Each row comes from the steps of one walk. Every step used is in the known rows, and no mark comes twice. Write the walk behind each row, first mark first.
Known rows:
doloz, gami: [-0.38 -1.51 -2.40  0.14 -1.51  3.81  2.55  1.68  0.13  1.72  2.38  2.03
  1.75 -1.06  1.64  3.02  3.51  1.19  0.39  4.35]
safizo, sako, gami, goni, doloz: [-2.56  1.49  0.18 -3.76  3.56 -2.55 -2.64 -5.75  3.57  0.01 -2.18 -4.88
  0.69  0.03 -2.75 -1.68 -2.07  1.82 -1.26 -3.28]
sako, teku: [-0.88  0.67 -0.52  1.09 -0.91  2.32  1.70  4.80 -2.15 -0.35  0.72  0.92
 -3.92  1.37 -0.43  2.12  3.79  2.46 -0.05  1.32]
teku, doloz, gami: [ 0.29 -2.10 -2.63 -1.82 -2.90  2.32  0.17  2.30 -1.49 -0.64 -0.66  1.86
  0.94 -1.29  3.53  1.25  4.32 -0.53  1.73  2.39]
gami, sako, teku: [ 0.52  3.01  1.26  2.05 -0.26 -0.61 -0.07  5.81 -4.60 -3.58 -0.34  0.13
 -1.44  2.59 -1.96  1.37  1.28  2.28  3.49  1.41]
safizo, sako, doloz: [ 0.66 -2.25  1.77 -3.40  1.34  0.86 -1.86 -2.04  0.80 -0.40 -0.64 -3.09
 -0.92 -3.22 -0.04 -0.52  1.42 -3.54 -1.21 -1.81]
teku, goni, doloz, gami: [-0.95 -4.34 -4.73 -0.56  0.83  1.86  4.02  0.46  1.81  0.30 -0.13  4.26
  0.47  2.63 -0.92 -2.47  1.33  3.48  0.46  1.86]
sako, teku, goni, doloz, gami: [-2.76 -3.07 -3.68  1.00 -0.31  3.95  2.69  1.49  0.64 -0.40 -1.90  5.75
 -3.56  4.62 -1.77 -0.99  2.77  6.75  2.14  1.26]
goni, safizo, sako, teku, doloz, gami: [-1.64  0.13  2.42  0.66 -3.70  0.79 -3.32 -2.60  1.82  0.47 -3.37  2.20
 -2.55  0.69  1.22 -1.55  1.02 -0.94  0.20 -2.22]
teku, goni, gami, sako: [ 2.83  1.69 -5.78  0.24  0.37 -3.79  1.30  3.00 -3.62 -0.40  0.89  2.50
  1.91  0.39 -3.35 -1.49 -2.04 -0.75  0.98  0.18]
safizo, sako, doloz, gami: [-0.60 -3.16  0.62 -2.19 -0.29  4.51 -2.33 -4.04  1.99  0.72 -0.70 -0.28
  0.98 -3.93  0.94  1.65  2.04 -1.77  0.46  0.63]
goni, doloz, gami, sako, teku: [-2.37  0.19  1.10  4.14 -1.30  0.81  0.48  2.64 -1.83 -5.58 -1.26  3.16
  1.03  3.25 -1.56 -0.01 -1.02  4.95  6.75  2.16]
safizo, sako, goni: [ 0.21  1.65  2.00 -0.91  3.79 -0.72  1.87  0.44 -0.15  3.09  1.02 -3.13
 -0.57 -0.20 -3.13 -0.66  0.52 -3.88 -5.24 -2.41]
gami, goni: [-0.27  1.37 -0.39 -2.27  0.40  0.39  0.21  1.42  0.24  0.00  1.45 -3.15
 -0.53 -1.68  0.93  3.43  0.01  1.40 -0.29  2.29]
teku, doloz: [ 1.57 -1.03 -1.50 -2.81 -0.98 -1.20  0.64  4.22 -2.47 -1.85 -0.83 -0.69
 -0.85 -1.08  2.71 -1.02  3.99 -2.46 -0.06 -0.25]
safizo, sako: [-0.29  0.26  0.50 -2.33  1.63 -0.39  1.54  0.48  1.05  1.79  1.31 -1.77
 -0.06 -1.23 -2.70 -1.39  1.48 -3.50 -3.05 -0.44]
doloz, gami, goni, safizo, sako: [-1.86  1.16  3.17 -0.66 -1.21  0.47 -2.62 -6.02  5.53  3.05  0.59 -1.62
  1.51 -2.43  0.32  1.47 -4.28 -0.72 -1.35  1.33]
doloz, gami, sako, goni, safizo: [ 2.20  2.96  2.65  4.84  0.26 -2.22  0.92  0.71 -1.15  0.34  2.27  0.12
  3.35  2.02  1.38  0.40 -3.15 -0.88 -0.14  1.36]
safizo, sako, goni, doloz: [-1.18 -0.02  2.66  0.18  4.55 -3.38  2.65 -0.82  1.32  0.15  0.26 -2.75
  0.22  0.85 -3.63 -4.43 -2.55 -2.58 -3.56 -4.17]
safizo, sako, teku, goni, doloz: [-2.40 -1.38 -0.89 -1.60  2.73 -0.59  1.50  0.17  1.58 -0.06 -3.15  1.85
 -4.82  4.65 -5.77 -5.45  0.58  2.19 -1.02 -3.38]
goni, gami, sako, teku, doloz: [ 0.80  3.61 -2.10  1.79 -3.41 -4.01 -3.29  4.05 -6.57 -4.96 -2.43  2.08
 -0.32 -0.50 -0.80  0.71 -0.99 -0.21  5.42 -1.77]
sako, doloz, gami, goni, safizo: [ 0.38 -1.67  2.07 -0.15 -2.72  2.61 -3.98 -5.31  3.02 -0.58  0.56 -1.53
  0.69 -3.51  6.25  4.42 -2.63  2.12  1.72  2.10]

Write each row's walk:
[-2.45 -1.08  1.69  1.03  2.62  0.03  2.08 -3.00  2.50  1.47 -0.13 -0.28
  2.00  0.07 -2.75 -1.93 -2.03 -0.69 -1.72 -1.78] -> safizo, sako, goni, doloz, gami
[ 0.82  0.78 -0.64  1.29 -0.82  1.17  0.99  2.55 -2.27 -1.89  1.32  1.30
  3.93 -0.16 -0.11  1.97  0.66  0.78  3.57  4.36] -> doloz, gami, sako
[ 2.30  1.56  1.94  2.82  1.20 -2.77  3.00  1.48 -0.11  2.41  3.37 -2.01
 -0.80  1.48  1.86 -1.11 -0.95 -2.22 -5.23 -1.35] -> sako, goni, safizo
[ 2.75  3.29  1.48  1.46  2.89 -2.81  1.80  4.77 -4.39 -1.50  1.83 -2.61
  1.65  1.84 -1.30  0.69 -0.83 -1.26  0.04  0.16] -> gami, sako, goni
[-0.98 -0.53 -1.80 -3.20 -2.61  2.33 -2.83  0.06 -0.34 -1.05 -1.74 -0.57
  0.72 -2.66  3.76  4.18  1.46  1.81  3.14  2.67] -> teku, doloz, gami, goni
[ 0.04  2.63 -2.58 -3.05  1.11  1.12 -1.66 -1.17 -0.19  1.76  0.17 -3.89
 -0.24 -0.19  1.16  3.99  1.97  3.74 -1.22  0.78] -> sako, gami, goni
[ 2.87  1.99  2.64  2.70 -1.05 -3.57 -1.54  1.02 -2.61 -1.94 -1.09 -0.04
  2.68  1.50  3.41 -1.15 -1.92 -2.12  1.34 -0.76] -> teku, doloz, gami, sako, goni, safizo
[ 1.27  2.27 -2.98  2.22  0.31 -1.79  2.50  1.75 -3.20  3.18  3.34 -0.01
  1.16 -2.30 -0.72  2.34 -1.36 -1.80 -3.20 -1.09] -> sako, goni, gami
[ 1.98  2.37  0.28  2.13  0.46 -2.86  0.15  3.54 -1.94 -1.60 -1.26  2.22
 -3.88  6.23 -1.56 -3.12 -0.68  2.29  0.82 -0.55] -> gami, sako, teku, goni, safizo
[ 1.37 -3.93 -0.22 -2.21  0.25  2.07 -2.24 -6.52  4.49  3.07 -1.67  1.46
 -1.22 -0.06  1.19 -2.30 -0.43 -1.48 -2.19 -1.33] -> teku, goni, safizo, sako, doloz, gami
[-1.55  0.03 -1.66 -1.26 -1.56  4.17 -0.46 -0.32  1.19  1.41  1.26 -0.24
  1.48 -2.38  1.79  5.78  0.25  3.44  1.59  4.76] -> doloz, gami, goni
[ 1.48 -1.48  4.10 -1.31  0.17 -2.02 -2.32 -4.89  3.05 -0.15  0.42 -2.94
 -0.83 -2.55  1.66 -2.81 -1.98 -4.52 -2.73 -3.36] -> goni, safizo, sako, doloz
[-0.05 -2.53  3.02 -0.06 -1.37  1.82 -2.63 -6.74  4.17  1.21  0.18 -0.16
  1.00 -2.55  2.50 -0.56 -1.28 -3.11 -0.94 -0.60] -> goni, safizo, sako, doloz, gami
[ 2.75  0.91 -1.41  0.98 -1.41 -2.81 -2.42  0.07 -4.36 -4.37  0.85 -0.55
  3.47 -4.24  0.83  1.38 -3.35 -2.05  4.07 -0.35] -> goni, gami, sako, doloz
[ 0.32  2.92 -0.96  0.71  1.52 -2.62  0.87 -1.87 -0.65  4.33  2.11 -1.35
  1.25 -3.07 -4.06  0.39 -3.07 -4.70 -4.61 -3.54] -> safizo, sako, goni, gami
[-1.46 -1.91 -2.82  0.10  1.49  0.26  3.20  3.36 -0.32 -1.55 -1.79  2.88
 -5.11  5.47 -2.37 -3.20  2.00  5.21  0.23 -1.20] -> sako, teku, goni, doloz
[-2.81 -0.68  0.08 -1.43 -2.49  3.52 -2.78  0.19 -0.46  0.24 -3.83  2.27
 -2.60  0.07 -0.71  1.08  4.33  0.00  1.62 -0.94] -> safizo, sako, teku, doloz, gami
[ 1.48  2.28  0.39  2.53  1.26  0.76  1.49  3.09 -3.75 -0.52  1.40 -0.08
  3.37  0.91 -0.40  2.80 -0.19  0.16  1.65  2.65] -> doloz, gami, sako, goni
[-2.00 -3.21 -1.65  1.44 -0.82  1.39  3.75  0.35  1.54 -1.17  1.65  2.32
  2.45 -0.29  1.01 -0.91  0.40  2.32  1.74  2.54] -> goni, doloz, gami
[ 0.02 -0.03  0.58 -1.06 -3.88 -0.44 -3.53 -2.25  2.22 -0.41 -1.06 -0.37
  0.67 -1.97  5.61  1.59 -1.45  0.56  1.63  1.18] -> teku, doloz, gami, goni, safizo
[-1.08  1.76  3.81  1.66 -0.50 -1.33 -0.62 -1.10  2.14  1.48  0.35 -0.37
 -3.55  1.77 -1.74 -2.32 -0.49 -1.65 -2.85 -2.50] -> goni, safizo, sako, teku
[-1.27 -1.53 -0.34  2.48  1.13  1.01  3.99  0.50  0.16  0.02  1.51  0.73
  1.87  0.90  0.51 -0.01 -0.58  2.03 -0.19  0.66] -> sako, goni, doloz, gami
[ 2.45 -2.64  0.77 -3.11  1.94 -1.42 -1.58 -4.28  3.17  1.78 -1.19 -1.29
 -3.09  0.40 -0.09 -4.44 -0.96 -3.23 -4.00 -3.86] -> teku, goni, safizo, sako, doloz
